Every row comes from one small tree of marks. The marks that hang from a mark follow it in brackets, in alphabetical order. Every link used is in the known rows. Which tree was each row made from?
Known rows:
P[K[U]]: [-0.04 -0.12 -0.17 -0.12 -0.11 -0.01 -0.07 -0.03  0.04  0.01 -0.02  0.15
 -0.02  0.02 -0.10 -0.09 -0.06  0.01 -0.04  0.08  0.17  0.06 -0.16]
X[K[V Z]]: [ 0.19 -0.10 -0.09  0.00 -0.05 -0.05  0.01 -0.08 -0.05 -0.08 -0.10 -0.09
  0.01  0.01 -0.06  0.13 -0.03  0.02  0.01  0.28 -0.22  0.14  0.07]
K[U X Z]: [-0.06 -0.03  0.17  0.00  0.05  0.09  0.25  0.06  0.11  0.09  0.18  0.14
  0.19  0.08  0.00 -0.39  0.08 -0.19 -0.08  0.00  0.20 -0.12 -0.07]
T[K]: [-0.21 -0.12 -0.08 -0.09 -0.07  0.08 -0.03  0.00  0.01 -0.13 -0.17 -0.22
  0.11  0.09 -0.06 -0.06  0.05 -0.01 -0.09 -0.09  0.05 -0.02 -0.24]
K[F U X Z]: [ 0.01  0.11  0.08  0.06  0.06  0.03  0.20  0.11  0.11  0.16  0.09  0.12
  0.13  0.00 -0.03 -0.23 -0.01 -0.12 -0.01  0.13  0.24 -0.10  0.08]
K[U X]: [-0.11 -0.04  0.09 -0.08  0.02  0.10  0.11  0.12 -0.04  0.05  0.11  0.04
  0.13  0.07  0.01 -0.23  0.10 -0.19 -0.10 -0.14  0.06 -0.16 -0.29]
F[K[U V X] Y]: [-0.10  0.05  0.28  0.02  0.08  0.07 -0.06  0.02 -0.30 -0.02  0.04  0.13
 -0.15  0.00  0.24  0.07  0.09 -0.02  0.00 -0.44 -0.07 -0.11 -0.16]
Z[K[F]]: [-0.03  0.22 -0.27 -0.08 -0.07  0.03 -0.23 -0.03 -0.14 -0.09 -0.37  0.10
 -0.06  0.01  0.02  0.19 -0.05  0.20  0.00 -0.20 -0.06  0.12  0.03]
F[K]: [-0.21  0.03 -0.09  0.00 -0.03  0.13 -0.32 -0.10 -0.34 -0.14 -0.08 -0.13
 -0.03  0.14  0.12  0.14 -0.06  0.03 -0.02 -0.20 -0.05  0.13 -0.08]
Z[K[F U V X]]: [ 0.02  0.23 -0.06 -0.06  0.03 -0.03 -0.03  0.06  0.02  0.06 -0.07  0.15
  0.03 -0.07 -0.02  0.04  0.04  0.08 -0.02 -0.33  0.17 -0.04  0.01]
X[K[F[Y] V]]: [ 0.24 -0.02 -0.13  0.00 -0.05 -0.09 -0.09  0.01 -0.21 -0.09 -0.31 -0.06
 -0.17 -0.07  0.01  0.38 -0.05  0.11  0.07  0.20 -0.41  0.09  0.00]
X[K]: [ 0.12 -0.11 -0.21 -0.08 -0.11  0.03 -0.07 -0.03 -0.22 -0.15 -0.25 -0.13
 -0.07  0.04  0.01  0.17 -0.04  0.02 -0.02  0.24 -0.42  0.13 -0.15]
V[K[F[Y] X Z]]: [ 0.05 -0.02  0.08  0.03  0.06  0.09  0.05  0.02 -0.09 -0.11  0.06 -0.32
 -0.01 -0.02  0.12  0.05  0.04  0.00  0.06  0.12 -0.54 -0.01 -0.04]
X[K[F Z]]: [ 0.20 -0.01 -0.21  0.01 -0.08 -0.03 -0.02 -0.05 -0.12 -0.07 -0.26 -0.08
 -0.07 -0.01 -0.02  0.16 -0.12  0.07  0.05  0.43 -0.29  0.17  0.11]
Y[F]: [-0.26 -0.17 -0.16 -0.05 -0.08  0.10 -0.10 -0.02  0.02 -0.08  0.08 -0.17
 -0.03  0.10  0.10 -0.13  0.03 -0.09 -0.05 -0.04 -0.28  0.02 -0.10]
P[K[F U V X Z]]: [ 0.14  0.05 -0.05 -0.02  0.03 -0.09  0.15  0.05  0.14  0.17  0.17  0.13
  0.13 -0.07 -0.13 -0.11 -0.04 -0.02  0.01  0.20  0.27  0.02  0.09]
V[K[F U Z]]: [-0.08 -0.12  0.03  0.06 -0.03  0.01 -0.08 -0.09  0.20 -0.07  0.14 -0.24
 -0.09 -0.01 -0.04 -0.02 -0.08  0.02  0.04  0.13 -0.02 -0.01  0.03]
V[K]: [-0.11 -0.19 -0.05 -0.04 -0.04  0.10 -0.19 -0.08 -0.06 -0.23  0.04 -0.43
 -0.03  0.07  0.02  0.12  0.01  0.00  0.00 -0.01 -0.42  0.04 -0.21]
P[K[F[Y] U V X]]: [ 0.14  0.04 -0.03 -0.07  0.01 -0.08  0.07  0.11 -0.02  0.12  0.03  0.16
 -0.01 -0.11 -0.04  0.03  0.00  0.02  0.02  0.03  0.04 -0.04 -0.08]
X[K[F U V Z]]: [ 0.20 -0.04 -0.06  0.05 -0.05 -0.13  0.03 -0.04  0.11  0.03 -0.06  0.03
 -0.09 -0.06 -0.11  0.11 -0.10  0.04  0.04  0.31  0.09  0.06  0.15]
Y[F[K[U V X Z]]]: [-0.26 -0.08  0.05  0.04  0.03  0.09  0.01 -0.05  0.08  0.04  0.41 -0.13
  0.00  0.07  0.16 -0.27  0.04 -0.13 -0.04 -0.14  0.01 -0.03  0.04]
Y[F[K]]: [-0.32 -0.10 -0.13 -0.01 -0.06  0.13 -0.20 -0.07 -0.11 -0.10  0.17 -0.21
 -0.09  0.11  0.20 -0.09 -0.02 -0.05 -0.03 -0.13 -0.22  0.07 -0.05]
K[U V X Z]: [ 0.00 -0.03  0.27  0.04  0.11 -0.01  0.24  0.05  0.20  0.14  0.32  0.10
  0.23  0.04 -0.09 -0.27  0.12 -0.19 -0.06 -0.09  0.36 -0.15  0.02]

Write each row's tree:
[-0.12 -0.22  0.09  0.02 -0.03  0.05 -0.05 -0.12  0.20 -0.12  0.20 -0.23
 -0.05  0.05 -0.02 -0.12 -0.01 -0.04 -0.01  0.05 -0.03 -0.02 -0.08]
V[K[U Z]]
[-0.09  0.10  0.09  0.07  0.10  0.09 -0.08 -0.06 -0.24 -0.03  0.17 -0.14
  0.15  0.11  0.10  0.01  0.03 -0.05 -0.01 -0.17  0.02  0.08  0.07]
F[K[V X Z]]
[-0.07  0.02  0.00  0.08 -0.04 -0.05 -0.02 -0.02  0.20  0.09 -0.04  0.20
 -0.03  0.02 -0.10 -0.10 -0.11  0.00  0.02  0.11  0.45 -0.02  0.18]
K[F U Z]
[ 0.26 -0.01 -0.07  0.04 -0.03 -0.10  0.01 -0.04 -0.12 -0.05 -0.26  0.01
 -0.13 -0.07  0.00  0.28 -0.06  0.11  0.08  0.30 -0.30  0.12  0.16]
X[K[F[Y] V Z]]
[ 0.06  0.09  0.21  0.03  0.10 -0.07  0.10  0.19 -0.02  0.14  0.02  0.13
 -0.02 -0.09  0.02  0.08  0.09 -0.06  0.03 -0.20  0.07 -0.21 -0.07]
K[F[Y] U V X]
[ 0.03  0.21 -0.13 -0.05 -0.02 -0.05 -0.21 -0.02 -0.14 -0.08 -0.37  0.19
 -0.12 -0.05  0.04  0.31  0.01  0.23  0.04 -0.33 -0.08  0.08  0.08]
Z[K[F[Y] V]]
[ 0.16  0.16  0.16  0.09  0.14 -0.03  0.16  0.12 -0.11  0.08 -0.04  0.06
  0.12 -0.04  0.04  0.11  0.08 -0.01  0.07  0.02 -0.16 -0.04  0.19]
K[F[Y] V X Z]
[-0.28 -0.08  0.02  0.01  0.02  0.10 -0.05 -0.01  0.01  0.01  0.37 -0.18
 -0.03  0.06  0.17 -0.20  0.05 -0.13 -0.05 -0.21 -0.06 -0.05 -0.07]
Y[F[K[U V X]]]
[ 0.23 -0.05  0.02  0.05 -0.04 -0.13  0.06 -0.04  0.04  0.02 -0.14  0.14
 -0.19 -0.10 -0.03  0.15 -0.07  0.08  0.07  0.25 -0.03  0.03  0.13]
X[K[F[Y] U V Z]]
[ 0.16 -0.04 -0.13  0.02 -0.09 -0.06  0.04 -0.04  0.04  0.00 -0.15  0.05
 -0.13 -0.04 -0.05  0.03 -0.13  0.04  0.03  0.38 -0.01  0.08  0.08]
X[K[F U Z]]
[-0.03  0.17 -0.11 -0.04 -0.04 -0.08 -0.19 -0.04  0.09  0.01 -0.17  0.21
 -0.09 -0.05 -0.07  0.14 -0.04  0.17  0.00 -0.33  0.30  0.02  0.08]
Z[K[F U V]]
[ 0.11 -0.14 -0.06 -0.02 -0.10 -0.01  0.06 -0.09  0.03 -0.04 -0.10  0.07
 -0.08  0.01 -0.03 -0.07 -0.06 -0.01 -0.02  0.29 -0.05  0.06 -0.02]
X[K[U Z]]
[ 0.05  0.24  0.02 -0.06  0.04 -0.03  0.00  0.07 -0.04  0.05 -0.16  0.26
 -0.07 -0.10  0.06  0.07  0.07  0.12  0.00 -0.38  0.05 -0.08 -0.02]
Z[K[F[Y] U V X]]
[-0.10 -0.17  0.10 -0.05  0.02  0.12  0.01  0.01  0.03 -0.11  0.24 -0.35
  0.02  0.02  0.04 -0.12  0.07 -0.12 -0.04 -0.06 -0.30 -0.10 -0.30]
V[K[U X]]
[-0.01  0.02  0.09  0.13  0.01 -0.15 -0.04 -0.03  0.31  0.14  0.09  0.16
  0.01 -0.01 -0.19  0.02 -0.08  0.00  0.05  0.03  0.59 -0.04  0.28]
K[F U V Z]
[ 0.03 -0.11 -0.05 -0.04 -0.05 -0.10  0.02 -0.08  0.22  0.08  0.13  0.19
  0.05  0.00 -0.16 -0.12 -0.05  0.01 -0.02  0.12  0.39  0.06  0.06]
P[K[U V Z]]
[-0.08  0.09  0.18  0.03  0.07  0.16 -0.01 -0.02 -0.45 -0.09 -0.09  0.10
 -0.08  0.07  0.31  0.00  0.07  0.02  0.02 -0.23 -0.32  0.03 -0.05]
F[K[X Z] Y]
[ 0.08 -0.01 -0.15 -0.10 -0.01  0.06  0.14  0.02 -0.10  0.02  0.03  0.02
  0.19  0.03 -0.02 -0.17  0.01 -0.04 -0.04  0.23 -0.13  0.11 -0.06]
P[K[X Z]]
[ 0.00 -0.09  0.01  0.05 -0.01  0.04 -0.10 -0.07 -0.02 -0.16 -0.05 -0.27
 -0.13 -0.01  0.06  0.14 -0.03  0.08  0.07  0.12 -0.40  0.05  0.03]
V[K[F[Y] Z]]
[-0.13 -0.05  0.07  0.04 -0.02 -0.08  0.07 -0.01  0.34  0.06  0.02 -0.05
  0.08 -0.01 -0.18 -0.11 -0.01  0.02 -0.03 -0.03  0.55 -0.10  0.06]
T[K[F U V Z]]
[-0.09 -0.01 -0.01  0.03 -0.01 -0.04  0.02 -0.01  0.19 -0.01 -0.09 -0.17
  0.14  0.02 -0.15  0.02  0.00  0.05 -0.01  0.03  0.28 -0.01  0.09]
T[K[F V Z]]
[-0.03  0.14  0.01 -0.10  0.03  0.02  0.01  0.02  0.01  0.01 -0.02  0.17
  0.07 -0.02  0.00 -0.06  0.10  0.03 -0.07 -0.40  0.13 -0.05 -0.10]
Z[K[U V X]]
[ 0.18  0.08 -0.12 -0.07  0.03 -0.05  0.03  0.11 -0.18  0.05 -0.08  0.03
  0.05 -0.08 -0.01  0.17  0.01  0.05  0.04  0.08 -0.22  0.05 -0.05]
P[K[F[Y] V X]]
[ 0.06  0.11  0.18  0.10  0.12 -0.08  0.19  0.10  0.20  0.20  0.23  0.09
  0.17 -0.04 -0.11 -0.12  0.03 -0.11  0.01  0.03  0.39 -0.13  0.18]
K[F U V X Z]
[ 0.10  0.11  0.29  0.10  0.13 -0.08  0.23  0.12  0.12  0.19  0.11  0.24
  0.04 -0.08  0.00 -0.07  0.07 -0.06  0.04 -0.06  0.22 -0.17  0.15]
K[F[Y] U V X Z]
